Each row comes from the steps of one walk. Every step used is in the known rows, and no mark comes twice. Write the walk behind each row, first mark first.
(in the rows, 128 means zero)
Known rows:
lezo, zorom, ruvufat, sadugev, pulu: [122 153 192 130 114 143 134  89 126 202 187 116 124 158 155 103 130 140
 109 185 134 150 115 138 101 158 127]
nesusi, sadugev, pulu, zegul: [126 165 182 120 133  80 114 144 153 139 177 139 152 171 164 133 147 136
 210  83 129 127 117 108 143  90 114]
nenibi, mabavap, sadugev, ruvufat, zorom, lezo: [129 116 162 138 181  76 135 180 121 184 126 130 137 126 152 119 135  87
 128 169 117 115 118 155 139 162 136]
lezo, sadugev, pulu, zorom: [127 140 185  76  90 142 108 148 122 146 182  90 120 172 134 120 147 143
 165 193 141 125 151 130 109 143 103]
mabavap, sadugev, lezo, zorom, pulu, zegul: [132 172 163 120 158 123  84 153 147 180 209 105 110 159 179 137 117  89
 230 182 124 141 140 163 135 119 107]
nesusi, sadugev, pulu, zorom, lezo: [117 183 212 118 126 145 117 140 146 145 192 116 110 170 178 116 138 130
 181  92 126 119 134 148 123 130 108]
sadugev, pulu, zorom: [132 160 205 114  99 159 118 119 125 129 162 110 120 152 123 100 152 138
 181 143 136 117 144 133 112 149  99]
ruvufat, sadugev, pulu, zorom: [122 162 228 132 100 141 134 115 124 137 176 126 119 150 156  89 145 142
 171 133 135 130 152 123 116 146 104]
lezo, sadugev, ruvufat, zorom: [124  91 172  45 170  53 131 161 128 165 150 124 168 141 138 119 142 106
 119 250 132 121 112 135 134 145 153]
mabavap, sadugev, pulu, zorom, lezo: [127 167 181 160 130 166 105 146 126 162 191 100  90 157 164 117 129 129
 191 131 124 133 154 155 119 143  91]
zorom, ruvufat, sadugev: [112 130 161 154 116 111 146 107 114 154 140 123 127 148 171 116 127 136
  91 166 123 152 133 113 115 154 148]
sadugev, mabavap: [127 134 165 116 101 131 127 139 110 144 120 113 122 115 145 133 128 103
 147  68 136 106 132 129 121 167 124]
nesusi, sadugev, lezo, zorom: [124 174 192  96 132 125 119  85 151 174 195 115 134 150 145 134  95 114
 173 111 141 114 107 133  97 133 145]
nenibi, mabavap, sadugev, lezo, zorom: [139 150 152 149 117 139 114 114 119 195 158  99 115 132 117 139  91 105
 164 140 139 115 129 135  89 164 126]
mabavap, sadugev, lezo, zorom: [134 155 157 145 136 150 105  93 130 190 193  99 111 135 130 135  84 113
 183 153 139 130 131 140  92 148 126]
pulu, zegul: [130 138 152 109 121  99 109 151 136 104 140 136 129 147 145 130 151 111
 180 152 124 133 128 127 149 105 122]
pulu, zorom: [128 145 185 103 104 142 123 126 123  88 138 113 113 145 126 114 142 124
 169 149 132 118 156 129 115 151 119]
nesusi, sadugev, lezo: [117 171 182 143 132 109 124  97 139 176 169 122 152 145 162 135 101 129
 174  64 134 112 115 103 113 121 140]
nesusi, sadugev: [118 140 138 130 146  81 140 127 146 120 146 134 147 148 152 150 111 142
 149  55 129 121 127 102 121 110 143]
zorom, lezo: [121 144 134 130 138 150 119 147 135 150 149 126 105 133 165 126 130 111
 120 133 118 135 119 165 142 124 122]
ruvufat, zorom, lezo, sadugev, nesusi: [122 122 212  76 118  96 123 202 135 248 152 113 142 160 184 128 117 123
 134 242 123 125  83 162 141 122 127]
mabavap, sadugev: [131 116  94 188 151 111 122 138 119 141 144 113 119 131 132 150  97 141
 160 107 126 140 154 110 116 128 119]
zorom, ruvufat, sadugev, pulu: [117 148 180 165 113 132 138 101 117 199 165 122 136 153 165 102 138 151
 109 154 128 149 122 119 114 150 124]
lezo, zorom: [134 136 143  85 130 143 122 114 141 131 158 122 111 135 115 128 119 114
 133 168 135 129 119 156 110 139 133]
mabavap, sadugev, ruvufat, zorom: [131 102 163 132 198  58 136 141 123 161 143 132 159 124 130 117 124 111
 159 184 126 124 127 123 128 152 143]
zorom, ruvufat, sadugev, lezo: [111 161 206 165 104 134 129  77 110 208 164 112 135 142 180 105 116 122
 121 166 128 140 121 113 107 161 144]
nenibi, mabavap, sadugev, nesusi: [139 141 162 187  89  92 128 179 103 196  76 112 137 144 121 130 107 144
 167 103 127 111 120  98 124 145 108]
ruvufat, zorom, pulu, sadugev, lezo: [119 134 233  94 148 121 108 152 140 228 201  96 155 132 188 132 138  97
 143 234 124 116 115 160 119 129 124]

Which walk is each row?
[132 165 185  96 116 164 109  85 137 180 180 111 118 132 126 117 109 102
 157 172 140 120 109 155 102 147 133] -> sadugev, lezo, zorom
[137 110  87 192 127  98 133 163 106 144 100 113 125 126 115 154 109 132
 134  91 127 122 152 104 113 148 119] -> nenibi, mabavap, sadugev
[129 159 244  52  93 122  99 182 142 198 156  92 125 167 161 127 139 122
 149 225 124 121 106 156 128 122 106] -> lezo, zorom, pulu, sadugev, nesusi
[135 160 140 140 150 145 109 151 129 215 169  95 112 138 150 138 100  97
 163 148 129 122 138 164 110 160 111] -> nenibi, mabavap, sadugev, lezo, zorom, pulu
[119 119 225  62 164  86 117 167 139 163 166 122 141 137 171 114 165  86
 114 236 116 119 105 168 141 137 140] -> pulu, sadugev, ruvufat, zorom, lezo
[123 114 165 121 175 126 139 158 146 189 166 140 132 120 177 126 127  98
 117 190 116 129 101 184 137 130 137] -> ruvufat, zorom, lezo
[117 129 155  61 106 136 103 178 127 135 178  89  95 170 171 139 135 115
 135 215 127 134 149 159 125 136 121] -> pulu, zorom, lezo, sadugev
[119 157 167  93 154  54 128 121 134  99 123 136 156 156 134 117 138 126
 156  73 129 113 125  91 139 133 148] -> nesusi, sadugev, ruvufat
[139 147 171 166 100 136 122 148 106 145 139  98 117 152 112 121 137 141
 187 114 136 112 164 114 100 165  93] -> nenibi, mabavap, sadugev, pulu, zorom
[122 112 162  92 151 125 121 177 140 242 208 112 138 150 177 133 131 125
 117 226 129 136 102 174 130 121 116] -> ruvufat, zorom, lezo, sadugev, pulu
[135 130 122 151 137  69 122 151  98 122  83 117 135 136 101 120 136 114
 145 105 128 113 148  93 130 167 128] -> nenibi, mabavap, sadugev, ruvufat
[129 134 156  80 107  99  95 172 135 161 182 113 137 173 154 137 156 129
 178 194 132 140 124 128 145  99 106] -> lezo, sadugev, pulu, zegul
[127 117 148 124 223  72 129 174 134 185 159 124 152 131 164 119 128 102
 161 188 117 131 137 154 146 147 127] -> mabavap, sadugev, ruvufat, zorom, pulu
[120 170 192 104 118 130 116  73 134 189 182  89 131 173 147 138 106 119
 143 168 136 126 105 129  81 166 160] -> nesusi, sadugev, lezo, zorom, ruvufat
[125 110 146 114 198 111 142 173 149 192 164 134 149 122 174 129 130 105
 128 196 118 130 120 177 141 130 127] -> ruvufat, zorom, pulu
[126 134 178  82  78  98 114 177 120 199 122 104 140 167 144 129 118 147
 143 193 133 125 105 116 134 120 120] -> lezo, sadugev, nesusi
[112 136 196 138  90 117 142 121  97 166 130 108 122 132 183 123 127 110
 114 103 131 128 136 115 109 190 141] -> zorom, ruvufat, sadugev, mabavap
[130 164 144 134 167 156 101 131 139 211 203  94 108 141 163 135  92 104
 181 164 128 136 139 168 113 143 111] -> mabavap, sadugev, lezo, zorom, pulu
[123 123 208  76  77 116 110 158 110 136 139  89 124 126 154 151 148 104
 133 117 135 103 138 121 110 157 122] -> pulu, sadugev, mabavap
[120 126 165  82 132 118 103 181 137 146 166  96 126 147 169 148 154 119
 115 192 118 131 143 146 132 114 111] -> zorom, pulu, sadugev
[118 132 178  84 220  51 141 166 154 167 160 140 173 145 179 120 138 103
 151 149 119 117 118 146 150 134 144] -> nesusi, sadugev, ruvufat, zorom, pulu
[122 163 240 115  79 114 136 117 120 209 132 117 127 167 161  99 116 137
 127 205 129 140  96 126 113 158 138] -> lezo, zorom, ruvufat, sadugev, nesusi
[121 145 200  68 205  27 122 185 162 138 170 148 170 163 194 122 159  89
 202 167 115 123 118 143 168 110 138] -> nesusi, sadugev, ruvufat, zorom, pulu, zegul
[117 149 185  30 117 102  97 166 118 111 154  95 108 175 152 106 160 100
 144 216 128 125 146 144 141 155 129] -> pulu, zorom, lezo, sadugev, ruvufat
